Each row was made from one walk, in order. Every step used is in the known rows, and no mark comes twice. Write each row's walk.
In the rows, zero is written as 128.
Known rows:
G T H E D: [127 104 172  98 117 139 152 124  90  93 143 136 102 158 112 148 126 128
 168  97 122  48 138]
H U D Z: [ 70 160 156 179 156 125  69 131 170 135  82 128 131 151 143 112 162 121
  55 112  80 125  66]
S X T: [157 116 137  96 106 120 127 100  85 173 118 131 174 188  80 114  97  97
 103 110 105 134 117]
H U D: [102 160 123 190 131 138  82 141 133 139 116 140 131 170 152 119 165 155
  57 112 134 110  55]
U D E H P: [139 103 138 138 147  85  86 140 177 130 154 128 109 121 147 103 130 170
  98 182  65 135 106]
U H P X: [100 151  86 151 136 141 166 161 112 145 132 138 128  76 159 129 170 137
 126 113 172 163 154]
P G T H E: [138 132 129 118 135 165 147 140 103  81 134 118 116  97 131 136 128 114
 172 141 193 117 175]
P H: [144 146 142 146  64 146 143  99 122 130 125 155 109 121 141 117 139 152
 107  98 151  98 120]
E H: [136 135 137 153  66 124 122  99 146 141 136 137 165 125 123 108 136 138
  73 140 101 102 114]
D E H P G T: [174 125 112 148 145 101 128 141 134  85 148 107 120  63 151 134  98 122
 123 179 125 174 173]
E D Z: [ 81 140 214 124 107 102 125 110 138 148 105 154 126 141 133 117 139 124
  74  86  35  80 102]
X S: [186 149 152 143 125 138 136 117 140 138 177 153 184 118 137 147 123 104
 107  95 120 129  88]
S X T H P: [151  99  74  59 160 114 134 130 127 146 121 105 134 178  61 141  88 100
 202 123 141 163 154]
T H U D: [102 136  99 178 147 158  89 141 159 125 128 137 120 162 126 119 140 170
 138 125 139 101  84]
H P: [139 172 105 112 130  95 125 142 156 135 109 127 108 146 145 135 151 115
  95 109 150 155  93]
P X T H E D: [ 95 106 142 102 129 186 185 136  72 132 138 122 127 110 111 145 148 146
 174 127 137  70 158]
G T H: [154 114 139 100  99 131 137  95 143 103 133 129 119 146 121 138  84 103
 173 118 137 115 128]
G T: [157 141 165 117  83 110 133  94 117 117 119 134 130 157 144 136 109  87
  87 107 130 127  99]
E H P G T: [119 132 103 132 111 124 130 125 124 105 133  89 120  79 142 151 129 100
 111 160 188 176 176]
P G T H: [132 130 132 122 115 151 141 116 121 105 139 126 116  97 133 131  94 121
 176 141 179 136 171]
U D: [100 136 181 131 100 114  95 110 135 162 137 147 114 162 153 108 150 152
  66 133 111 110  79]
U D Z: [ 70 129 212 114 123 104  79 104 172 156 103 136 118 141 148 103 146 119
  65 133  55 120  91]
G T H P X: [115 131  76  99 163 148 160 146 144  99 131 100  84  91 140 164 112 100
 186 142 191 176 164]

Write each row's walk:
[131  98 148 142 150 100  94 137 132 106 164 102  97  72 160 127 112 144
 115 202 121 166 163]
U D E H P G T
[ 62 128 144 195 131 135  65 117 177 133  96 113 156 125 126 110 155 134
  51 144  64 114  96]
E H U D Z
[166  85  97 153 196 139  87 144 114 130 143 134 149 188  78 102  73 164
 177 143  69 120 108]
S X T H U D E
[161 156 134 206 162 119  77 154 146 119 129 160 128 159 157  95 137 176
  71 130  73 106  49]
H U D E
[138 105  94 178 185 176 121 152 135 114 138 121 130 108 138 121 107 173
 170 166 108 132 110]
P X T H U D E
[153 115  91  67 130 109 146 114 166 125 109  99 115 149 106 155 105  97
 197 127 159 161 130]
X T H P
[ 94 150  72 146 129 147 147 145 148 138 133 107 130  69 146 133 167 136
  88 161 158 162 150]
E H P X
[121 149  90 100 136 129 164 135 119 149 104  93 119 103 148 158 146  94
 111 136 176 191 127]
H P X T
[131 146 110 134 112 101 143 139 128 141 117 142 130 132 137 130 152 124
 129  89 148 147 127]
U H P
[190 131 146 166 101 102 117 115 160 120 148 159 163 112 134  84 106 162
  88 157  45  96 107]
D E H
[153  94 114  80 123 134 134 103 108 155 130 127 164 178  59 118  75 115
 183 120 116 121 147]
S X T H
[147 100 180 160 108 105  85 114 158 138 167 155 139 125 142  82 118 185
  77 179  37  92  99]
U D E H
[143 147 147 150  96 136 146 136  94 126 121 162 158 137 134 106 172 135
 109  94 133  82 120]
U H E
[100  92 195  74 131 131 150 111 127 119  92 118 130 144  87 134 127 100
 169 104  59  61 140]
X T H E D Z
[109 130 185 153  88 137 159 139  55 139 139 173 143 147 128 115 180 159
 111  67 103  36 128]
U H E D
[125 135 115 134 118 117 149 136  85 114 128 117 114  85 155 152 132 101
 150 109 200 176 181]
U H P G T
[148 121  98  79 143 109 136 123 162  92 119 107  90 143 125 162  95  87
 191 120 168 159 136]
G T H P
[123  80 146  77 140 149 150 130  53 149 138 137 146 193  55 126 115 135
 182 102  99  54 155]
S X T H E D
[114 157  73 117 156 136 138 161 159 116 130 121  97  87 135 134 142 148
 182 143 199 167 167]
T H P G
[125 112  66  79 174 138 137 147 102 148 128  99 133 125  75 141  99 116
 209 144 185 186 197]
S X T H P G
[130 161 115 114 137 110 138 138 112 109 120 103  97 100 156 158 134  90
 116 131 199 190 151]
H P G T
[111 125  94 121 120 142 180 130  93 151 114 111 143  91 139 150 143 103
 146 114 178 181 158]
U H P X T
